What can hang from each mark
D: A B
W: F G
F: W
T: A B
G: W
R: A
U: A B
N: P W
B: D H R T U W
H: A B
P: A N
A: D H P R T U

Each row was made from one small tree. The marks that hang from a mark follow it in brackets, in alphabetical order. Every link used is in the known rows. Write each row's tree.
In the rows, 128 means zero.
Known rows
T(B(H W(F))): [ 63 132 122 132  95 120 125 136 139 130 139 113 131  69 117 199 103 137
 168 108 138  88 149 128 151 169 156  80 139 135 105 139  57 133  77 112
 134]
P(N(W)): [141 166 113 123 104 134 141 171  91 134 122 125 135 154 103 173 115 103
  91 167 119  95 146 119 124  89 144 153 101 172 140 115  85 115 165 115
 136]
T(B(H)): [ 90 115 122 117 127 101 153 130 145 143 129 123 165  89 132 193 113 112
 142 116 135  86 132 118 107 188 141  78 134 128 140 127  93 133 103 119
 132]
U(A(P(N)) B(D R)): [223 128 155 127 125  42  75 147  85 138 135 147 100  78 116 150 155 136
 101 152 108 131 100 133 149 120  96 121 170  84 126  78 174 106 157 170
 139]
T(B(D H R U W)): [ 55 118 149 191 130  49  88 144 148 115 146 115 204  66 140 149 137 132
 167  59 108  96 125 133 168 131 182  51 230 107 132 185  96 120  24 115
 146]
F(W(G)): [101 146 158 157 118 165 150 121 149 169 133 105 203 150  97 206 153 123
 108 104 117  91 120 129 174 135 138 116 135 149 138 136  96 125 107 151
 156]
P(A(T) N): [142 114 123  89 114 163 105 173 101 134 107 102 100 182 129 120 117 116
 118 152 114 140 137 137  99 152 137 144 112 121 170 109 126 156 157 114
 111]
D(A(H(B))): [100 129 118  78 168 148 152 138 156 163 112 112 145 138 134 175 134 130
 123 135 133  92 136 193 104 159 112 150  76 134 110 114 128 122 139 144
 126]
A(H T U(B(W(F)))): [104 148 118 139  97 150  92 107 168  93 144 149  53 109 121 104  85 140
 139 141 164 142  94 155 106  96 110  96  96 143  93 160 110 134 100 123
 102]
A(R): [167 110 115 163 133 133 157 144 139 145 164 140 130 150  95 148 104 116
  74 122 135 138 140 142 107 140 155 113  94 151 156 121 131 126 159 151
 133]
N(P(A(D))): [150 172 133 118 148 158 135 132 129 157  66 121 145 150 162 150 165 107
 113 172 137 120 169 147 109 195 123 146  80 156 116 148 155 139 130 116
 130]
B(D H(A(P)) R T U): [ 74 106 165 187 160  72  69 127 105  96 126 117 206  95 134  94 204 148
 160  57  79 172  94 110 200  93 167  90 240  39 203 161 133 141  45  72
 133]
T(A(U) B): [ 95  86 111 140 129 100 199  96 147 109 142 131 145 107 140 153  90 101
 144 125 168  80 130 130  64 176 101  52 157 168 145 141 113 145 150 140
 140]
P(A(U(B(T W(F)))) N): [159 141 111 129  95 101  96 185  93 108  95 105  72 142 127 167 127 135
 123 185 126 115 158 151 135 109 113 102 108 124 116 132 113 143 151 125
 110]
U(A(D P) B): [207 114 131 133 117  73 128  99 104 146 124 179  77  70 150 167 148 138
 103 193 141 122 110 117 136 149  78 129  99 102  90  77 188 108 164 158
 111]
A(D P(N)): [162 133 114 113 134 120 124  94  98 116 117 157 148 161 117  89 132 119
 135 148 123 113 149  84 128 126  94 171 112 144 136  95 146 115 139 119
 126]
D(A B(H)): [ 84 132 113  53 139 133 126 169 160 167 143 128 201 141 141 175 118 147
 113 129 128 104 102 176 137 159 135 130  98 154 142 133 111  99  95 130
 110]
N(P(A) W(F G)): [114 227 137 138 124 199 129 160 124 169  78  89  93 136 142 194 169 118
 106 141 145 133 164 166 146 133 155 146  96 160  75 164  63 146 134 117
 157]
B(D H W): [ 86  98 165 102 123  99  92 156 128 114 143  97 207  80 124 160 141 140
 166 101 104 108 109 144 221 145 163 119 155 133 169 152 108 110  36 101
 166]
R(A(P)): [196  86 128  85 148  94 147 103 148 143 175 158 115 115 128 141 138 148
 118 139 110 151 101 139 107 149 117 148 114 140 148  98 116 100 130 117
 154]
H(A(D P) B(T)): [ 93 132 122 134 138 152 132  98 101 126  59 122 132 124 135  89 158 130
 170 123 113 162 181  52 169 146 114 191 129  81 141  90 187 142 130 110
  90]
H(A): [125 134 115 124 132 129 153 138  95 168 107 115 124 129 113 176 150 107
 100 128 122 125 109 129 124 171 123 140 129 132 174 123 133 125 161 114
  89]
P(A(H(B) U) N(W)): [147 194 120  97 133 126 116 181  92 128  70  79 116 163 148 134 117 107
 125 169 131  99 162 128 117  72 127 163  79 168  74 179 131 134 171 133
 109]
G(W(F)): [161 162  58 130 140 140 155 139 104 140 164 135  86  96  79 209  99 131
 110 130 150 133 138 164 110 182 152 153  99 181 150 104  63 113 180 124
 128]
U(B(D R)): [138 119 123 153 124  72 106 154 145 162 128 146 111 103 116 175 145 118
 103 136 134 121 139 158 125 154 135  82 143 115 151 110 143 110 128 169
 150]
R(A(D H P(N) U(B))): [232 108 125  69 147  56 131  82 146 110 141 165 101 130 159  88 134 142
 137 172 126 113  83 117  90  88  65 141  99 136  65 128 155  84 151 141
 121]
T(A(D(B))): [ 79  93 113 114 114 152 183  99 141 154 130 148 148 133 150 126 109 116
 132 149 165  95 135 126 112 170 127 107 110 168 146 123 148 122 151 142
 121]
P(A N(W)): [153 157 114 107 112 138 129 197  85 150  95  96 113 174 132 172 128 103
 102 180 118 103 164 130 120 111 140 158  96 144 122 133 103 137 183 120
 126]
D(B(H R T(A(P(N))))): [ 61 127 136 109  96 160  89 138 147 125 138 134 177 132 117  84 118 144
 149 113 117 139 125  91 152 101 157 102 156 104 161 120 124 131 102 113
 138]
P(A(D T(B))): [102 101 114 137 128 159 153 122 141 136 103 121 106 156 163 108 115 111
 157 138 142 122 170 119  66 203 127 118 125  90 124 133 144 168 126 120
 109]
A(D H P(N) T U(B)): [165 135 119  99 125 130  81  68 142  63 116 175  92 165 143   5  98 125
 156 154 150 143  95  77  91  70  55 150 106 124  82 131 172 126 126 129
  94]
P(A(D H(B) R T U)): [140 124 124 143 152 167 127 121 149 107 105 112 102 180 159  41 100 125
 143 118 152 161 160 126  87 125 135 144  81 129  77 185 197 154 138 152
  92]
N(P W(G)): [108 214 147 142 126 181 140 141 149 156  94 116 153 137 136 164 160  96
  89 133 132 123 132 139 143 110 150 152 110 166 102 151  88 121 113 116
 171]
R(A(T)): [156  71 130  94 127 139 155 113 161 134 178 150  96 124 136 132 122 144
 116 133 112 163  95 154  81 156 150 133 117 137 160 102 109 116 123 110
 142]
R(A(D H T U)): [163  99 131 103 147 123 167  66 170  98 163 151 111 137 161  69 122 134
 145 132 130 129  86 145  54 119 117 133 105 138  96 162 136 113 115 112
 125]
H(A(P(N) T) B): [110 135 128  81 124 170  74 131  88 129  80 118 104 145 113  77 119 133
 147 107 108 199 133  66 175 137 123 212 140 135 162  87 165 132 141 120
  74]
T(A(D P)): [111  63 123 116 130 149 167  68 130 125 138 161 133 135 141 103 127 123
 150 144 157 123 134 112 126 162  97 130 118 155 147 101 153 132 153 130
 145]

Which tree is each row?
[174  94 107 163 125 134 124 138 149 105 127 143  77 183 158  76 104 126
 112 151 155 174 149 129  88 135 122 112  93 129 102 159 187 143 151 161
  98]
P(A(D R T U(B)))
[104 154 112 127 112 137 108  98 146 136 134 169 165 136 126  69 106 138
 152 131 136 119 147  80 158 129 112 168 118 145 113 133 151 103  78 121
 114]
A(D(B(W)) P)
[203 114 129  93 168  82 159  56 155 111 158 157 131 126 153  78 139 141
 145 138 128 118  91 131  76 111  83 147 104 145  83 154 149  97 124 120
 136]
R(A(D H P U))
[215 128 148 139 154 119 150  84 111 132 151 149 122 110 127  95 129 128
 108 139 132 116  99 116 102 122  97 151  95  89  79 120 190 130 170 148
 118]
U(A(D H P R))
[171 121 134 135 156  41 132 121 140 111 155 124 169 117 117 107 122 119
 155  84 104 101 129 118  75 141 115  94 218 110 132 136 112 117 106 141
 163]
T(B(D R(A(P(N) U))))
[130 170 119 112 108 155 128 190  79 164  97  76  78 161 121 189 144 116
 108 144 124 105 154 154 139 110 150 139 111 134 107 132  67 145 175 129
 131]
P(A N(W(F G)))
[ 68 138 126 103 135 154  84 147 180 129 151 141 203 157 118  95 135 166
 146 101 104 147 124 136 138 113 132 136 145  77 132 119 122 123  68 112
 140]
D(A(P) B(H R T))
[ 94  76 151 133 157 116 184 105 138  81 132 105 181 107 131 103 135 108
 164 127 135  82 120 145 102 137 105  76 156  76 207 130 128 169 117 101
 175]
B(D T(A(H U)))
[ 50 117 158 174 111 143 132 134 133 109 138  76 139  80  91 142 156 138
 174  76 108  96 145 158 193 130 157  90 185  41 180 115  60 161  48  99
 187]
B(D T W(F G))
[119 167 126 122 106 139 141 164 102 145 119 105 135 154 106 164 131  99
  91 133 114  94 123 126 137  81 147 143 122 150 132 117  80 117 154 127
 146]
P(N(W(G)))
[116 147 116  94 176 122 150 129 152 129 118 111 159 143 135 155 127 131
 122 129 138  94 124 197  95 134  99 140  82 165 101 152 135 116 125 141
 121]
D(A(H(B) U))
[169 111 128  97 144  82 140  82 156  96 161 165 167 122 158  73 134 160
 154 133 115 144 104  98 117 104 112 138 123 136 112 147 141  94  83 104
 131]
R(A(D(B(H T)) P U))
[111  65 123 127 137 139 199 108 177 139 150 124 125 121 134 128  75  97
 137 116 169  78 124 120  59 167 114  60 136 109 115 122 124 159 188 161
 138]
T(A(H R) B)
[ 99 243 127 134 119 201 131 150 130 178  65 100 109 145 158 159 159 120
 119 140 154 117 175 144 147 133 154 156  95 161  52 176  83 134 123 126
 135]
N(P(A(D(B))) W(F G))
[135 126 133 192 127 112 150 112 162 103 169 138 129 129 111 110 155 140
 121 116  95 147 138 152  69  99 156  88 156  91 135 138 118 129 107 108
 169]
B(R(A(U)) T)
[109  95 132 107 164 138 129 157 141 128 124 109 158 138 126 124 111 135
 131  99 121 152 163 159 147 165 153 159 124 140 167 103 152 128 108 161
 142]
H(B(D(A(R T))))
[133 151 125 114 129 139 131 116  81 142  91 117 134 165 125  99 164 108
 130 116 112 128 111  70 157 103  97 191 156 111 119 120 144 117 161 118
  95]
H(A(D P(N(W(G)))))
[179  94 123  84 111  91  79 164 118 144 115 141 100 122 128 166 133 137
 100 154 126 162  90  96 177 122 113 125 110 123 129  95 150 103 165 152
  94]
U(B(H(A(P(N) R))))
[ 70  68 157 163 116 120 153 126 138  58 146 102 186  99 120  99 127 123
 177 121 118  99 139 136 167 118 127  87 186  88 197 136 121 157  71  92
 188]
B(D T(A(U)) W)
[136 155 129 107 115 144 129 192  96 161  94  77 115 175 135 164 145 102
 102 147 115 103 142 137 133 104 142 148 119 123 119 134  99 138 170 131
 138]
P(A N(W(G)))
[177 106 148 106 105  69 117 148 106 159 132 144  91  40 152 240 151 142
  87 186 133 122  77 154 158 155 124  90  91 119 112  96 155 104 151 149
 115]
U(A B(H))
[121 168 102  78 131 155  95 155 149  89 157 154 172 200 119  57  74 147
 119 128 126 149 105 126 107  73  94 186 130 170 127 139 112 109 104 116
 104]
D(A(P(N(W)) T U) B)
[181  72 122 122 134 121 139 110 119  82 169 146 137 167 107  79  90 126
 109 127 146 151 107 114 123  95  99 116 132 188 155 124 148 128 181 150
 143]
T(A(P(N) R U))
[159 153 152 122 106 162 110 118  75 116 154 128  76 106 106 123 129 141
 113 124 116 157  88 122 142 100 124 163 141 107 124  88 103 143 144 114
 131]
U(A(P(N(W(F G))) T))
[ 72  63 146 137 114 153 173 111 198 139 155  98 125 111 134 105  85 108
 157  77 158  74 104 121 114 138 124  60 176  82  85 139 119 154 141 167
 155]
T(A(H R) B(W(G)))
[224  84 141 139 108 119  97 128 131 120 171 179  48  97 123 116 104 148
  79 160 136 196  89 112 127 124 104 129 110  89 118  69 181 127 168 164
 113]
U(A(P R T) B)
[ 82 157 143 224 130 105 118 129 104 134 114 133 127  68 132 155 160 145
 110 114 106 148 163 144 149 110 192  98 147 104 137 124 155 136 100 126
 120]
H(B(R T U(A)))
[ 54 114 132 172 120 173 130  93 146 118 102 136 127 122 125  86 141 137
 170 114 129 158 201  98 145 133 152 133 133 108 126  96 169 147 120 139
 152]
H(B(R T(A(D P))))
[160 190 115 136 126 113 108 119  90  92 139 132 122 150  90 118 120 129
 116 118 130 134 118 118 144  56 103 149 134 188 118 146  77 116 129 119
 138]
A(P(N(W(F G))) U)
[ 90  82 127 150 129 166 155 102 139 106 108 138 130 127 131  90 116 134
 155 131 139 156 194  85 153 137 142 140 102 114 142  82 169 149 140 141
 143]
H(B(T(A(D P R))))
[102 169 157 147 105 179 100 113 110 139 135 115  65  68 114 130 120 152
 139 112 127 143 118 159 135 129 160 141 114 109  79 128 137 144 118 132
 111]
U(A(H(B(R W(F))) T))
[ 38 168 134 248  99 120  77 126 133 153 163 124  97  89 101 161 168 158
 114  46 118 138 117 199 189  81 206  60 194 141 103 182  66 116  50 127
 136]
B(R U W(F G))
[196 165 104 146 131 122 116 145  70 102 134 126 106 171  84 105 113 130
  97 116 124 170 116  91 144  66 107 171 137 172 122 152 118 119 186 127
  85]
H(A(P(N(W(F))) R U))
[109 103 126 132 150 111 113 112 110 118 126 137 138 122 130  86 125 118
 151  82 119 162  94  84 127 164 106 137 209  84 195 123 131 148 107  93
  87]
H(A(P T(B(D U))))
[100 111 121 168 138 143 106 146 108 136 112 129 106 131 137 103 117 136
 101  84 123 212 126 108 168 122 184 149 143 146 160 137 170 129 134 135
  53]
H(A(R T) B(U))
